Each row was made from one path, in order. Every step used is in the known rows, and no mark comes twice. Write each row's path.
Known rows:
sufakef/guze/tino/nuzetas: [  4   6  -1 -36  -5 -29 -17  15  -2  10  -2 -20  -8  11 -18 -27 -15   3
 -11 -16   0   0   8  -6   2  -5  13  -8 -12  16  21  -2   5  20   3   1
  -8]
taku/sufakef/guze/tino: [-10  30   7 -32   6 -17 -13   6  12   4  -5  -8  12  18  -3 -27 -17   6
   7 -16  -8  -7  20  -9   0 -12  -1  -3 -14  -4  25  -8 -11  19  -5  11
 -15]
taku/sufakef/guze: [  1  17  -4 -24   0 -10   7 -15   9  10   7   5   3  18 -15 -34  -8   1
   1 -12  -1   6   5  -2   3  -4  -2  -8   1   8  14  -2  17  21 -17  13
  -1]
golof/ridapu/keto/tiral/zazer: [ -5 -15  20   3  12  -3  -1   1 -12   9   6 -18  15   9   0 -30   3   8
  22  -6 -24  -9   8   6  34   3  12  14  29 -12   3  25   1   5  19   8
   6]
tosele/zazer/tiral/keto/ridapu/golof: [  3 -14   3  13   8  13   4  19 -15   7   3 -27 -28  31   7  -6  -1   3
  42 -12 -17  10 -10 -16   6  22  19 -11  30   7  11  20  22   7  36   7
  -2]
nuzetas/tino: [-10   3  13  11   0  -7 -12   6   1 -10   4   8   3   5  -4 -18   5  -8
  -5 -10   1  -2  12  19  23   1   5 -21  -9  -6  14   1  -2  16 -14   3
  -7]
zazer/tiral/sufakef/guze: [ -1  17  -4 -14  -8 -17  15 -26 -14  11  21  18   8  14 -25 -29  -6  -1
   5  14 -16  -4  -4   3  11 -14   4  -9  13   5  15  -3   9  32   0  19
 -15]
sufakef/tiral/keto: [ 21  -4  -5 -17  -4 -17  -5  -3 -13  23   0 -18  -3  21  -8 -13   8  -2
  25  -1   4 -11  -8 -12   1  21  14 -23   0  -5  21   7   1   2  21   2
 -10]
golof/sufakef/guze/tino/nuzetas: [  8   4   2 -32   1 -30 -22   8  -2   9  -1 -11 -11   8 -13 -31 -17  -2
 -19 -13   0   8   5  -9   7  -7  14   2 -15   7  25 -11   3  31   4  -3
  -8]
ridapu/keto/tiral/golof/sufakef/guze: [ -3 -12   3  -7  -5 -19  -2 -20  -3  13   2  -3 -10  19  -7 -28 -12 -11
   7   8 -17   6  -4 -11  27   3  -5   3   6   0  16   3  20  25   1  15
  -5]
taku/sufakef/guze/tino/nuzetas: [  8   8   2 -39   0 -27 -13  12   0   8  -3 -19  -4  13 -13 -38 -20   7
  -8 -22  -2  10   9  -5   0  -7  10   0 -13   9  26  -3   7  23  -1   5
  -5]
ridapu/keto/tiral: [ -1 -14  17 -13 -12  -7   3   7  15  -1   0 -28   9  20  11 -23 -17  10
  35 -12 -15 -17  -4  13  16   3   9  18  18 -12  25  20  -2   4   4  24
   5]
tino/guze: [ 19 -10 -15 -22  -2  -6   8  -8   4  13   1  -9 -12   3 -20 -17  -4  -3
  -6   0  11   4  -4   7  20   0  17 -17   6   9   3   1   3  13  -9  21
 -19]
tosele/zazer/tiral/sufakef/guze/tino/nuzetas: [  7   8   1 -34   1 -28  -5  20 -23  13  11 -14   6  17 -13 -37 -24  12
   2  -9 -13   9   0  -3  12 -14  10   5   2   6  23   4   8  31  18   6
 -11]
tiral/zazer/tosele: [-18  -5  -2   4   2 -25  18 -16 -17  14  10  11   7  16 -12 -12  23 -10
 -14   4   3   0  -7   7  31   8  16   4  13   9  -3   8   2   4   4  11
  -5]
ridapu/keto: [  9 -18   6  -8  -3   7  13  -6  14  -1  -8 -13   0   7   7 -15  -5   8
  13   2  -3  -7  -2  12  19  14  20  11  -4  -4  11  24  21   5 -17  19
   4]
golof/sufakef/guze/tino: [-10  26   8 -21   9 -21 -25   2   7   1  -2   1   5  12  -5 -19 -16  -5
  -9  -4  -5 -10  16 -15  11 -15   2  -2 -14  -7  23 -18 -16  27   3   3
 -20]
taku/sufakef/tiral/keto: [ 27   0  -2 -19   0 -13   3  -4  -8  23  -3 -16   1  22  -2 -26   5   2
  26 -11   1  -3  -8 -10  -2  21  10 -11  -2 -11  30   6   4   3  15   6
  -5]
keto/tiral/golof: [ -9 -24   5   6  -5 -21   8   6   2  10   6  -8 -14  22  12  -1  -1 -12
  18   0  -5   4  -1 -11  25   0 -11  -5  27   2  10  15   4 -10  25  18
 -10]
vikev/tiral/keto/ridapu/golof: [  6 -21   4   5   0  -1   4  12  -5   3  -4 -23 -35  31   1  -8   5 -12
  36  -8 -15  -2   3 -27   9  22  24  -8  24   8  13  15   9   3  27   6
  -1]
tosele/zazer/tiral: [  3  10   0  -1   5   6  21  21 -15  18  18   7   2  22  24  -7  -4  18
  23  -1  -3  17 -12  12  14   7   0   3  29 -11  16  20   9   8  26  18
  -7]
keto/ridapu: [ 11  12 -14   2  15   5 -11   8  -2  -7 -12 -10 -26   9   9   0   9  -8
   5  -1   1 -12   0 -10  15  10  18  -7  25   4   5  17  -4   8  13  10
 -11]
golof/ridapu/keto/tiral: [  3 -16  14  -9  -1   3  -4   5   9   1 -12 -29   5   5  18 -28 -20  17
  33  -6 -15 -21   5   8  21   9  11  26  27 -15  27  25 -10  10  14  13
   4]
ridapu/keto/tiral/golof/sufakef: [  7 -30  12  10   3 -15   1  -7   5   7  -4   5 -14  11  20 -16  -5 -13
   7   6  -9  13  -6  -8  36   2  -5  26  12 -17  22   6  11  14  16  15
  -2]
taku/sufakef/tiral: [ 21  20  -9 -20   2 -12   2  11   5  16  -3   2   2  12  12 -18  -1  -1
  24 -11   7  10  -2  -4   6  11   3   2   0 -15  29   6 -14  18  10  13
   0]
taku/sufakef/tiral/keto/ridapu/golof: [ 14  -8  -2   4   7   3  -4  11  -2   7  -9 -30 -29  26   0 -14   2  -7
  42 -17 -13   7  -5 -24   0  24  21 -10  14   4  22  13  10  12  25   5
   1]
tosele/zazer/tiral/sufakef: [ 10   1   2   1   4  -3  25   2 -18   6  23  24  16  12   4 -19  -3   8
  13  10 -13   8 -11   7  27 -17   4  16  28 -12  16  11   5  23  21  17
 -13]
zazer/tiral/sufakef/guze/tino: [ -9  30   9 -25  -2 -24  -9  -5  -6   2   4   4  17  15 -10 -24 -18   5
   6   6 -17 -15  14  -7   7 -21   5  -4  -4  -9  25  -7 -15  28   7  15
 -28]
guze/tino: [ -6  15  10 -16   8 -14 -16  17  15  -4  -6  -6   4  11  11  -4  -9   3
   2  -7   1 -14  17  -7   8  -9   8  -1  -9  -7  21  -1 -22   5   8   7
 -19]
vikev/tiral/sufakef/guze/tino: [ -8  23   7 -35  -6 -33  -7   5  -5   0   2   4  14  20 -12 -27 -15  -6
  10   5 -17 -23  21 -17  18 -22   6   3  -5  -6  22  -8 -25  25   6   9
 -23]
ridapu/golof/keto/tiral/sufakef/guze: [-10  -9   3  -5 -18 -20  15 -15   2   4  14  -9   0  29 -34 -40 -15 -11
  18  -2 -22  -5  -1  -3   5 -21   6  -8  21  13  19  -2   7  28   2  18
  -1]

Which path is each row?
[-10  -3  17   2  10 -21   0   7 -10   8  27  -4  13  25 -10 -20  12  -6
  13 -14 -15  -1   2   5  24 -10   1  -4  31  -6   2   9  -4   0  24  12
  -1] => keto/tiral/zazer
[-12   7 -10  -4  -1 -32  14  -8 -27  21   9   5  10  18  -9 -13  22 -12
   1   7   1   1 -10   2  29  15  15  -1  12   3   3  11 -12  12  16  12
  -4] => sufakef/tiral/zazer/tosele
[-14   6  15 -20  -2 -26 -21   3   2   6 -10 -17   2  22   6 -27 -23  -2
  15  -2 -24 -12  12 -16  18  -9  -2  10  -9 -13  26  -1  -7  23  10  14
 -16] => ridapu/keto/tiral/golof/sufakef/guze/tino
[-18 -15   7  -1   1 -17  12 -14 -20  14  -2 -12  14  11  -1 -30   8   5
  10   3 -15 -14  -4   9  36  13  19  26  26  -4  10  23  -7  11  14  13
  -1] => golof/ridapu/keto/tiral/zazer/tosele
[  9  14   1  -6  16 -18   5   7 -16  22  15   7  11  17  -3 -21  19  -5
  15  -9  -7  17   2  -2  22   5   4  -5  10 -13   7   9  -1  13  15   9
   2] => taku/sufakef/tiral/zazer
[  7  -9 -13   2  -2 -23   6   7 -11  20  -3   0 -22  12  10   9  11 -16
  19  16   6  13  -1 -22  25  16  -4 -17   7   2   7  18   0   2  26  12
 -13] => sufakef/tiral/golof
[  7 -13 -23  26   2   3  14   0  -8   5 -23 -24 -52  18  13  -5  17 -15
   5   9   0   2  -1 -16  12  12  20 -16  24   8   5  30  17  -2  16  23
  -7] => tiral/golof/keto/ridapu
[-15  26   4 -27   2 -21 -20   8   8   3   0 -13   7  16  -8 -16 -15   2
   2  -7  -5 -16  18 -12   4 -11   3 -16 -11   3  17  -7 -14  16   0   6
 -22] => sufakef/guze/tino
[ 18   9  -9   3   8   4  -4  -5 -23   7  -8 -20 -25  19  11  -9  12   6
  22   2 -11 -14  -8 -10  -2  22  21 -14  28  -7  21  19  10   4  27  17
 -15] => zazer/tiral/keto/ridapu
[  1 -21   1  10  13  -2  -3   1  -5  10 -13  -9 -19  -8  18  -9  -7   2
  14  11  -3  -3  15 -18  33   8  -1   9  36  -3  13  22 -12   3  34   1
  -9] => keto/tiral/golof/ridapu
[-24 -14   9  -3  -8 -25  15 -10 -17  11   8 -10  18  25  -4 -26  11  -2
   9  -4 -15  -9  -9  14  31   9  15  19  20  -1   8  20  -2   5   6  20
   0] => ridapu/keto/tiral/zazer/tosele
[  9  -7  -2 -10  -6 -11  -6  -6  -6   6  -2  -9  -3   0 -25 -28   1  -7
  -6  -8   2   4   3  20  27   0  14 -29  -9   1  10  -3  -2  22 -18  19
 -19] => nuzetas/tino/guze
[ 29  11 -18  -4  14  -5 -22   1 -23   8 -17 -21 -26  13   5 -12  11 -11
  19   1  -6 -17  -9 -26  10  22  25 -10  16 -10  22   9  -6  17  33   4
 -11] => golof/sufakef/tiral/keto/ridapu
[  5  -7   0 -25   2 -34 -16   8 -10  12  -4 -12 -19   9 -11 -25 -12  -7
 -18  -6  -3  15   7 -17  15  -5   5  -1 -13  10  21  -6  12  23  10  -1
 -10] => tiral/golof/sufakef/guze/tino/nuzetas
[  8  -8   2 -34  -4 -42  -8  11 -16  18  -4  -8 -22  16  -5 -29 -12  -9
  -9  -2  -7  14  12 -23  20  -3   5   9 -10   5  25  -2   3  25  15   3
 -10] => vikev/tiral/golof/sufakef/guze/tino/nuzetas
[ 17  -2 -26  16   3   1  15   3 -12  12 -29 -26 -46  21  20 -15  14 -11
  18   5  -4  10  -4 -18   9  16  16  -7  19  -5  16  28  10   8  21  26
  -2] => taku/sufakef/tiral/golof/keto/ridapu
[  9 -27   4   9   6  16  16 -15  -8  14 -23 -13 -16 -11  28 -14  -6  20
  21  24 -10   1   4   2  31  26  14  19  10 -12  15  41  22  10   8  14
  -4] => zazer/tiral/golof/ridapu/keto
[  1  -2  -6 -10  -2 -28   7 -17 -11  19   7  19 -18  20  -6 -22  -1 -24
  -4  16  -6  12   5 -25  31   2  -6  -4   8   5  10  -4  11  23   7   9
  -8] => vikev/tiral/golof/sufakef/guze
[-16 -22  20  21  -3 -13  18   7  -6  13  20 -21  -3  35 -11 -26  12  -8
  21 -16 -19  12   1   4  14  -6  10  -9  29   0   5  10   8  -2  21  17
   9] => ridapu/golof/keto/tiral/zazer
[  4 -14  -5  15  20  14  11   5 -22  22 -11   3 -20  -8  32  -4  -2  14
  14  21  -2  15   8 -14  35  15  -1   9  35  -6   9  31   7   9  40   2
 -12] => tosele/zazer/tiral/golof/ridapu
[  8 -19  13 -10  -9 -13  11  -7   5  -9   6  -3  20  12  -3 -33 -14   1
  21   0 -24 -20  -6  11  28 -20  10  27  21 -14  23  12  -3  18   3  22
  -3] => ridapu/keto/tiral/sufakef
[  4 -12   5  16   2   7   2   2  -8   6  -3 -23 -35  26   2  -4   4  -1
  36  -8 -14   7  -6 -15  -3  23  23 -15  24   6  17  13  18   7  27  10
  -7] => zazer/tiral/keto/ridapu/golof
[ 11 -13   6  21  14   5  -3  -7  -6   6  -3   2 -33  16  12 -12   3 -10
  14  -3 -12  19 -11 -18  10  14  20   7  19 -11  27  -4  12  26  26   6
  -5] => zazer/tiral/keto/ridapu/golof/sufakef
[  7   1   0 -23   6 -22 -28  17  -6   3 -10 -25 -27  13 -13 -27 -17  -5
  -5 -18 -11  11   5 -19   6  -1  21   0  -7  13  23  -5   4  36  15  -3
  -4] => keto/ridapu/golof/sufakef/guze/tino/nuzetas
[ 13 -12   5  19  19  10  -2   8 -14   7   2  -3 -27  21  14 -14   0  -6
  20  -8 -14  21 -14 -19  20  12  15  11  23 -11  23   1  16  26  36   2
  -2] => tosele/zazer/tiral/keto/ridapu/golof/sufakef
[ 12 -11 -13   7  15  -3  -4   1 -13  19 -22  -3 -25 -15  17  -1   2  -1
  13  23   5   3  13 -24  33  20   4  -2  19  -2  10  25 -13  11  36  -5
 -11] => sufakef/tiral/golof/ridapu
[  1 -26  -2  -3  -7 -27  26   3  -8  18   4  15 -26  23  18   0  10 -20
  15  18   1   9  11 -24  34   9  -4   1  18   2   6  22   4 -11  19  17
  -9] => vikev/tiral/golof
[ 20   1 -10   0  12   4 -12  -3 -12   0 -13 -24 -25  16   0  -9  13  -3
  12  -4  -4 -21  -3 -17   8  17  22 -16  22   3   9  17  10   0  18   6
 -13] => tiral/keto/ridapu
[ -8   4  -8   2   3 -32   8 -13 -27  22   7  14   7  15  -7 -15  24 -16
  -8   9   0   6 -12  -1  34  14  16  11   7  -5   8   2 -15  21  18   9
  -5] => golof/sufakef/tiral/zazer/tosele
